What can hang from each mark
funam: matu pati tinag tobi
vifus: matu
tinag: luzi matu teke
pati: funam matu pezo teke
tobi: pati
pezo: tobi
teke: matu pati
matu: funam luzi pezo teke tinag tobi vifus
luzi: tinag vifus

Each row was made from one small tree. The marks that hang from a mark follow it in brackets, in alphabetical order. Every link used is in the known rows. Write each row's tree.
Known rows
teke{matu{pezo tobi} pati{funam}}: [  0  10  -7 -15 -11   4 -21 -23 -25  -2   4 -10  -5 -15   7  -4  16 -12
 -21   5  25  19  13  12   9  -4  12 -11  18   2  12 -12   3  14  16  29]
matu{luzi{vifus} pezo teke tinag tobi}: [ 21  15 -12  22  -5  14 -10 -22   9  -5 -21  -6   2  46 -33  16  37  15
   2   3 -11   1  11  18 -17   9   3 -39 -29   3  16  36  -1 -14 -20  -8]
tobi{pati{pezo teke{matu{funam}}}}: [-17   1  13   4  -2   3  10  -1   1   4   4  -6  -4  -5  -5  -8   4  -7
  16  -8  -6   6   0 -16 -16  14  -2  10  -6 -11   5  -5  -2   3   9   9]
tinag{luzi matu{teke}}: [  1 -15   1  -8 -11  -7  -3  17   7  -6  17   9  -4  10  21  13 -12  -3
   2  23  -9   6  -5   0   5  11  -5   3  -4 -18 -10  10  -1 -12  -3 -12]
matu{funam tinag}: [ 14   5   5  -5  11   7   2   8  17 -13  -1   0  -2   4  -9  -7  -2  -8
 -12   0   9   7 -18 -25   2 -10 -10   3   4   6   0  28  -1  -3  -2 -12]
funam{tobi{pati{matu{tinag} teke}}}: [-13   5  18   8   6  -5  14  12   5   7   6   8  15  -3 -11   6  -8   4
  23  -9 -15  -3   3 -28  -4  16  -7  15 -13  -3 -10   9 -13  -8 -12 -21]
luzi{tinag{teke} vifus{matu{funam tobi}}}: [ 20   1   0  21   4  14  20 -12  18  10   9  18  18  -4  -9  12 -12   1
   1  -4  -2 -40 -13  31   3 -19 -26  -7  11   3  -6   5  -2 -15  -8  -9]
tinag{teke}: [ 11 -11   1  -2   2   2  16   9  10  -4  -2  11   2 -20  -2   4  -8   0
  -3  10   1 -14 -21  -1  15 -14  -8  12   9   0  -9   1  13   1  -2  -8]
vifus{matu{tinag}}: [  5   5   0   9  -2  -5  -2  -2   6   1   2  10   8   0   1  -6 -12  -6
  -2 -14   5 -13  -2   0   1   3 -17  19  -2  -2 -16  12   9   4  -1   0]
luzi{tinag{teke} vifus}: [ 17 -15   1  15  -2  16  29   3  17   7   6  11  19  -7 -19  23 -20   5
   7  -3  -3 -34 -14  23   0  -9 -21   3  11   8  -3  -4  -1 -17 -11 -18]
teke{matu{tobi}}: [ -8   5   0  -8 -13  -2 -16  -2 -11   0  -5  12  -9   2  -3   5   1 -12
 -19   5  19   5   6  -2  21  -3   3   1  -3  -1   1  -7  10  14   5  10]
pati{matu{funam luzi{tinag}} pezo{tobi}}: [ -7   2 -10  -2  25   7   4  -2  -4  -2   5   0   0   0  -3  -5   5  13
  -2  -6 -20  15  24 -10 -19   9  14 -21  -8   4   7 -14 -10 -15  -6   3]
pati{pezo}: [ -9 -13   0   1   2  -2  -1   3  -4   4   1 -10  -7  -6  -1  -4 -13   1
   0   5  -2   5   8  -8  -4  13  16  13 -12  -3   4 -11   2   3   6   1]
teke{matu{funam pezo}}: [  4   5   4 -14   0  -8  -7  -1   1   3   2  -8 -26   2   6  -9   3 -20
 -11   1  22   7  -4 -12  13 -12  -2 -25   7   1  14   0   0   8  12  20]
pati{funam{tobi} matu pezo}: [-23   4  -6  -1  17   4  -5   1 -14  15  27  -5  -3 -21  -6  -6 -14  20
  16   7 -21  14  23 -10  -7  25  24  -1 -10  -8  15 -10  -9 -15   1  -9]
teke{matu{vifus} pati}: [-16  -6  -6  -8 -17   4  -1  -9 -15  -6  -7  -5   3  -2   6   2   1 -28
 -15  -3  25  13  -3   0   2  -9  10  10  22   7  -7 -18  -1  22  22  31]
pati{funam{tinag tobi} pezo teke}: [ -8  -5  19   7  -2 -16 -20   3 -19   9   6 -16 -14 -23  -2 -16 -26   6
  17   0 -14  12  25   7  -8  25  21  39  -4   1  23 -13  -9   1  18 -19]
luzi{vifus{matu{pezo}}}: [ 10  -3   0  10   1  -1  16  -1   4  11   1  -9  -5   7   1   9  -8  -5
  10 -10  -4 -24  -8  16  -3  -3  -6  -7  -8   0   5   5  -5   1  -4   3]
funam{matu pati}: [-13  -8   6 -10  -7 -25 -10  33  22  20  -4   4  -9  21  23   5 -10  18
  15   1  -1  -9  -5 -15  17  -3 -14   3 -12 -11  -1   4  -6   1 -22 -27]
teke{matu{funam tinag{luzi} vifus}}: [-12   2   6 -10 -13   7  -3   1   6 -10  12   4 -13  15  -3 -12   1 -24
 -15   2  22  12  -6 -15   2 -12  -2  -6  14  -4  -1  19   3   4  17  10]
matu{luzi teke{pati{funam}} tinag tobi}: [  6  20 -21  13  -7  17 -26 -19  -2 -17 -24  11  23  22 -24  11  31  14
  -7   8  -4  18   9  13 -16  13   6  -3  -7  11  -3  16   8   3 -13  -6]
vifus{matu{funam luzi tobi}}: [ 10  21  -9   3   6 -13 -11 -12   9  -3 -14  11   0  10  10  -9  15  -4
 -13   3   7 -11  -3   7   4 -13  -4  -9  -8   3  -8   4   8   8  -4   8]
pezo{tobi}: [  1  -5  14  -1   7   1   4  10 -12 -15  -9  -2   0  -5   7   2  -4   0
 -10  -8 -14   0  -2   8  21   9  -5  13  -1  10 -14  -5   5  12 -11  -5]
matu{teke{pati} tinag vifus}: [ -7  -6  -4  23 -12  20   3 -14   5 -10 -13  -9  17  28 -23   0   6  -4
   1  -6  -6  10 -17   2  -9  10   0   9   1   1 -13  26  -3   1  12   7]
teke{matu{luzi} pati{funam}}: [ -8  10 -21 -19 -11  -1 -17  -4 -16 -11  -9   2   4 -15   7   6   9 -16
  -7   3  24  18   8   8  -8  -2  10   5  28  17   4 -32   8  25   7  21]
teke{pati{funam matu}}: [ -2  -1 -15 -13   7   8   3  -2 -14  -1   3  -9  10 -22   3   1   0   6
  -6  -2   1  16  -3  -7 -10   1  10   9  13   5   3 -14  -6   2   9  10]
funam{matu{pezo tobi}}: [ 10  -5   3  -4  -3 -14  -8   3  10  16 -13  -5  -7  15   3  -5   5  18
   0  -1   3  -4   3  -2  15  -9  -5 -17 -23 -14   4   5   3  -8  -7 -10]
vifus{matu}: [  2   3  -1   7  -1 -13  -1   0   4   7  -2   6   1  -3  11  -7 -13  -5
   0  -9   2 -17  -6   5   6   1 -11  14  -3  -2 -14  -3   9   9   3   8]
vifus{matu{pezo teke}}: [  7   7  -1  19   3 -13  -6 -12   6  15  -5  -6  -7  12   8 -11  -4   1
  10 -10  -8 -15  -5  13   2   8 -12 -12 -11  -8  -5   7   4   2   6  18]
matu{luzi{tinag} tobi}: [ 14   8 -12   5  -7  -3  -9 -13   9  -5 -20  13  18  15 -18  12  19  14
 -20  12   9  -8  12  12   2   1   0  -3 -12  11  -5  -8  14  -9 -14 -10]
teke{matu{funam tobi vifus} pati}: [-11   5  -4 -10 -11   8  -9 -20 -13 -10  -7  -5  -2   2   8  -5  16 -28
 -29   6  27  18  -6  -1  11 -22  14  -6  19   5  -1  -4  -5  20  23  33]
vifus{matu{funam luzi teke{pati} tobi}}: [  4  24 -15  12   6  -7 -16 -17   5  -1 -21  10   5  15  11  -6  18  -4
  -5   1  -3  -5  -5  14  -5  -8  -2 -15  -4   5 -10   3   1  13  -1  17]
pati{matu{tobi} pezo}: [-14  -5 -10  -1  10   9  -3  -8 -14  12   9  -2  -5  -1 -10  -2   1  16
  -9   4 -12  15  23 -18  -9  10  26  -7 -27 -15  12  -3  -6 -14   6   4]
teke{matu{tinag tobi vifus} pati}: [-11   2  -4  -4 -21  16 -11 -20 -18 -13  -5   3  11   6  -8   3  12 -24
 -27  -2  27  18   7  -1   4  -9   9  11  15   3  -8   3   1  17  17  22]
pezo{tobi{pati{matu{funam tinag{luzi}}}}}: [ -5   6  16  -1  14  13  17  12  -5 -15   9   4   6   0   2  -4   8   8
   4 -13 -21   4 -10 -11   1  10 -13  -1  -4  -2 -16  14  -1  -4 -15  -7]
tinag{matu{luzi{vifus} pezo} teke}: [ 36 -14  -7  -9   1  -3  17   2  13 -13   7   5  -2  -9   5  25   8  -6
   6  22  -3 -18 -13  15  14 -14  -7 -14   5  -4   4   3   7 -16 -18 -11]

Write each row's tree
[ -1  -5  31  -4  -5 -52 -25  43  14  26  -2  -4 -23  20  28  -5 -29  18
  36   4   1 -20  -5 -14  24  -5  -6   4 -19  -2   9  10 -14  -4 -22 -48] -> funam{matu{pezo} pati tinag tobi}
[-17   0  -1  -6  18   7   4  10   1   8  26   1  -6  -1  -2 -12 -11   5
   4   2 -11  22  21 -40 -26   5  17 -10 -13 -12   7  16 -20 -21   3 -10] -> pati{matu{funam{tobi} tinag{luzi}} pezo}
[ -2   6   9   5  11  15  20  10  -7 -16  -2   3  12   4  -9  10  11  11
  12 -17 -25  -4  -7   0  -2  15 -11  -1  -9   5 -13   5   1  -1 -24 -10] -> pezo{tobi{pati{matu{luzi{vifus} tinag}}}}
[  7  -4  -1  -2  -5   1  10  -6   1 -10  -2   6  -8  -6  -3   0  12 -10
  -6   6   6  -9  -7  13  15 -15  -3 -11  14   2  -5  -3  15   4   3  12] -> tinag{teke{matu{luzi pezo{tobi} vifus}}}
[ -1   8  -1   2   7 -11   8  -2  21 -13 -15  -8  -2  23  -4  -5  18  -9
  -1  17   3  -3 -16  -8   5 -13  13 -14  -2  16  -5   8  -5   1  -3  -5] -> matu{funam{tobi} luzi vifus}
[  5   2  -5  -8   7  -2  -8  12 -12   4  11  -4 -12 -15 -11  -9 -13  23
   7  -1  -6   5 -13  -4   0   7   8   7  -4  -1  20  -3   7 -12  10 -13] -> pati{funam{tinag} matu}
[ 16   7  11   6  -1   2   4 -20   2   3   0 -16  -4  10 -11  -6  28  12
  -8   8   1  -6  -8  -2  12   4  -1 -20 -25 -11   7  21   8 -12  -3   4] -> matu{pezo tobi{pati}}
[  8  -9  19   3   3 -20  -5  23  -8  -1  -4   8   0 -25   7  -2 -35  -5
  18  10   4 -14 -15  -4  10  -9  10  34   6  15  -6  -9  -1   9   0 -28] -> funam{tinag{teke{pati{pezo}}} tobi}
[ 13 -10   5   8  -5   3   0  -9  10   1  13  10  21  -3  -9  14  -9   6
  -6   9   1 -13   1   9  15  14 -15  10  -4  -6 -10  -6   7 -24 -10 -14] -> luzi{tinag{matu{tobi{pati{pezo}}}}}
[  9  -2 -10   3  -6  -5   1   9  20  10 -21  20  15  16  -8  15   3  21
   8   1  -1 -18   4  14   2 -14 -12 -11 -13  -1  -5  -9   6  -9 -22 -26] -> funam{matu{luzi{tinag{teke} vifus} tobi}}
[ 13  10  13  11   5 -13  -3  -8  -5   3   5  -9  -7  -6  13 -20  -3   2
   9 -15  -7 -19  -8  20  10   7 -15   1  -3  -2  -5   5  12   2   1   9] -> vifus{matu{pezo{tobi{pati{funam{tinag}}}}}}
[  5   9 -17 -13 -10  -1 -15 -18 -10  -3  -1  -8   5 -12   3   1  13 -11
  -8  -1  26  12  16  15 -10   0   4 -13  30  15  11 -30   6   9  10  26] -> teke{matu{luzi{tinag} pezo} pati{funam}}
[ 10  -8   2  -4   0   5  26  10  14   5  22   8  -9  -7  18  -3  -7  -4
   3  12  -2 -21 -15   8 -11 -26 -10 -10  11 -11  -4  19  -1  -8   3  -4] -> tinag{luzi{vifus{matu{funam pezo}}} teke}
[ -5   1  14   6   4   4  24   2   8   3   1  -9  -2   6 -15 -11  10   6
  15 -13 -13   1 -23 -24 -16   3  -6   3 -12 -12   6  13  -6 -14  14   1] -> tobi{pati{matu{funam{tinag} vifus} teke}}
[  8  -3  -1  12  -1  10  18   5   7   3   3   7   6   2  -6  13 -13  -7
  11 -11  -5 -26 -12  14  -5  -7 -13   9  -1   1  -4  13  -1   1  -8  -9] -> luzi{vifus{matu{tinag{teke}}}}
[  7  -2  -6 -13  16   4  10  -3 -10  -3  -3 -17   0 -10  12  -4   8  -3
 -12  -7  -1  17  -2 -16 -10 -10   8 -11   9   6   3  -5 -17   2   7  19] -> teke{pati{matu{funam pezo{tobi}}}}
[-23  -5  -5  10  18  12   0   2 -17   8   4  -3  -5   3  -5  -2  -7  16
  10 -11 -36  18  20  -5 -11  26  16 -11 -21  -9   4  -7 -11  -7  -1   7] -> pati{matu{teke} pezo{tobi}}
[ -8  -7 -13 -12  15   7   6  -2 -10   3   1 -12   2 -15   9  -4  -3  -4
  -7  -2   1  22   5 -23 -21  -4  21   0   5   1   6 -14 -17   3  14  18] -> teke{pati{matu{funam} pezo}}
[-15  -1  -5  -2  -8 -21 -24  13  20  20  -8  10   1  29  13   6   6  29
   8   9  -2  -6  25  -1   3   4  -2  -8 -22 -10   3  -5  -3 -10 -26 -27] -> funam{matu{luzi{tinag} tobi} pati{pezo}}
[ -2  -9   1  -2  -9   5  11   1   4  -4   3  13  -4 -12  -4   2  -5 -13
  -5   8  11 -11 -17   4  19 -17  -5   5  16  -3  -8  -2  15   6   9   7] -> tinag{teke{matu{vifus}}}
[  3  11   2   2   1   2   7   5  14   0   3  -3   9   0 -12  -5  14  21
  27  -4  -6  -9 -21  -2  -4  13 -17  -4  -8  -7  -1   8  16 -10 -14 -16] -> tobi{pati{funam{matu{luzi pezo tinag}}}}
[-21  -2  11  -1  -3   5 -18 -11 -31  -3  10 -12 -15 -22   3 -13  -5  -4
  -2 -12 -16  27  42  19  -3  28  12  22  10  -4  18 -22  -3  12  18  12] -> pati{funam pezo{tobi} teke{matu}}
[ -1  -8   0 -13  -3   4  12  11   1  -4  20  11   8 -30  21  -3  -8   0
  -3  21   4  -1  -7   0  -7 -15   0  15  28  -3 -14   1   2   0   5  -9] -> tinag{luzi teke{pati{funam{tobi}}}}
[  1   6  14  -6  -6  -5 -10   1 -15  -4   5  -7 -19  -4   2  -9   0  -9
   2  -7   9   1  -2   8  17   6  -5  -8   6   2   9  -7  12  10   5  11] -> teke{matu{pezo{tobi{pati{funam{tinag}}}}}}
[  1  -7  -5 -11  -5   5   7   4  -5  -5  -2  14   4 -28   7   7  -7 -17
  -7   5  17  -3 -12  -1   8 -21  -4  12  28   5 -10 -15   8  16   7  13] -> tinag{teke{matu pati}}
[ -6  -1 -20   2  10   9   0 -12  -2   9   5  10   9   0 -18   4   9  22
  -6   6 -10   7  30  -7 -19   6  19 -14 -19  -7   9 -12   0 -23  -3   0] -> pati{matu{luzi{tinag{teke}} tobi} pezo}
[ 23  -3   1  24  -1  12  20 -18  15  16  11  10  16  -1 -11  12  -9   6
   3  -7  -3 -42  -3  37   2 -12 -24 -12   5   0  -3   4   0 -20  -7  -5] -> luzi{tinag{teke} vifus{matu{pezo tobi}}}
[ 16  11  10 -11  15 -19  -5  -1  11 -10 -11 -24 -25  22  21  -9  35   1
 -10   3  -7   8   9  -3   0  -6  -1 -31   0  10  18  14 -15  -1 -13   4] -> matu{funam{pati{teke}} luzi pezo{tobi}}
[  5   5   7 -16   0 -15 -14   1 -13  -1  -3 -12 -15 -11  20  -9  -7 -29
  -5   0  29  12  -4 -12   4 -20   9  -9  22  14  10 -12 -12  19  17  19] -> teke{matu{funam{tinag tobi} pezo} pati}
[ -9   3  -7  -3 -19   3  -7  -3   3 -13  -7   7  -1  20 -18   3   9 -19
  -8  -2  21   7   4  -3   0   0   1   1   6   7  -4   1  14   9   5   9] -> teke{matu{luzi tinag vifus}}
[  4 -17   2  -7  -5  10  28  20  11  -1  17  12  -2  -9   9   9 -11   1
   2  16  -3 -17 -14   4 -10 -19  -6   3   9  -8  -6  12   1  -7  -1 -14] -> tinag{luzi{vifus} teke}
[  0  -1  -7  16  -1   5  13   2   2   9  -8  -1   4   9   2  15 -12  -5
  16 -12 -11 -20 -12  20 -10   1  -6   1  -4   3  -3  -1  -9  10  -4   4] -> luzi{vifus{matu{teke{pati}}}}
[ -7 -11  -2  -4   5   5   1  -2 -19  -9  -8 -14   8 -17  14   0  -6  -8
  -9  -4  -2  15   9   0  -7   7  16  20   8   9  -8 -20  -7  17   4  13] -> teke{pati{pezo{tobi}}}
[-21   9  10  11  15 -12 -13  13  17  13   0  -2 -15  20  15  -2  -7   3
  19  16 -19   2 -11 -15  11   9   2 -15 -10   1   5  18 -23   3 -12 -13] -> matu{funam{pati{pezo} tobi} teke}
[ -3   4  21   5   6   7  10   3 -13 -15  -1  -5   6 -11  -1  -3   8   8
   5 -15 -25   1  -5  12  10  21 -14  18   1   3 -10  -1   5   6 -10  -6] -> pezo{tobi{pati{funam teke}}}
[ -5  -5 -16  -5   1   1  -9  -4  -5   3  -5  -8  15 -17   6  -2  -5   9
   5   0   3  11  11   9 -16   7  11  13  12   6   2 -28   0   4   4   2] -> teke{pati{funam{matu{luzi{tinag}}} pezo}}
[  4  -2  -9  -6  -4 -11  -6  23  21   1 -22  13   9  18  -7   5  -2  14
  13  -9   3  -1   2 -12  -6  -4 -12   3 -13   0  -7   0   9  -2 -19 -26] -> funam{matu{luzi tinag}}
[-11  -1   2 -12 -16   2  -9  12  -3  -5  10  14  -6   4  -2   0 -10 -17
  -9  -2  21  11   9 -14  -1   0  -6   8   9  -3  -4   4   8   8   6   2] -> teke{matu{tinag{luzi}}}
[ 12  -6  -3  -8  -7   0 -10  -6 -16 -13  -3 -13   5 -17   6   0  -2  -3
 -11  10  10   8 -16  14   9  -2  12  25  13   8   2  -7   4   7  12   0] -> teke{pati{funam{tinag{matu{tobi vifus}}}}}
[ -5  -9  16   1 -14  -6   1 -11 -10   1  -7 -16 -15   7  -2  -7   5 -17
 -11 -15   0  13  21   2   3   5   0   9   2  -4   9  -3  -7   7  23  20] -> pati{teke{matu{pezo{tobi} vifus}}}
[-12  -8  -8  -1  11  13   3   3  -6   8  15  -2  -1  -2 -17  -3 -10  10
   2  -7 -11  18  21 -29 -22  15  16   2 -17 -12   9   5  -6 -17   5  -3] -> pati{matu{tinag} pezo}
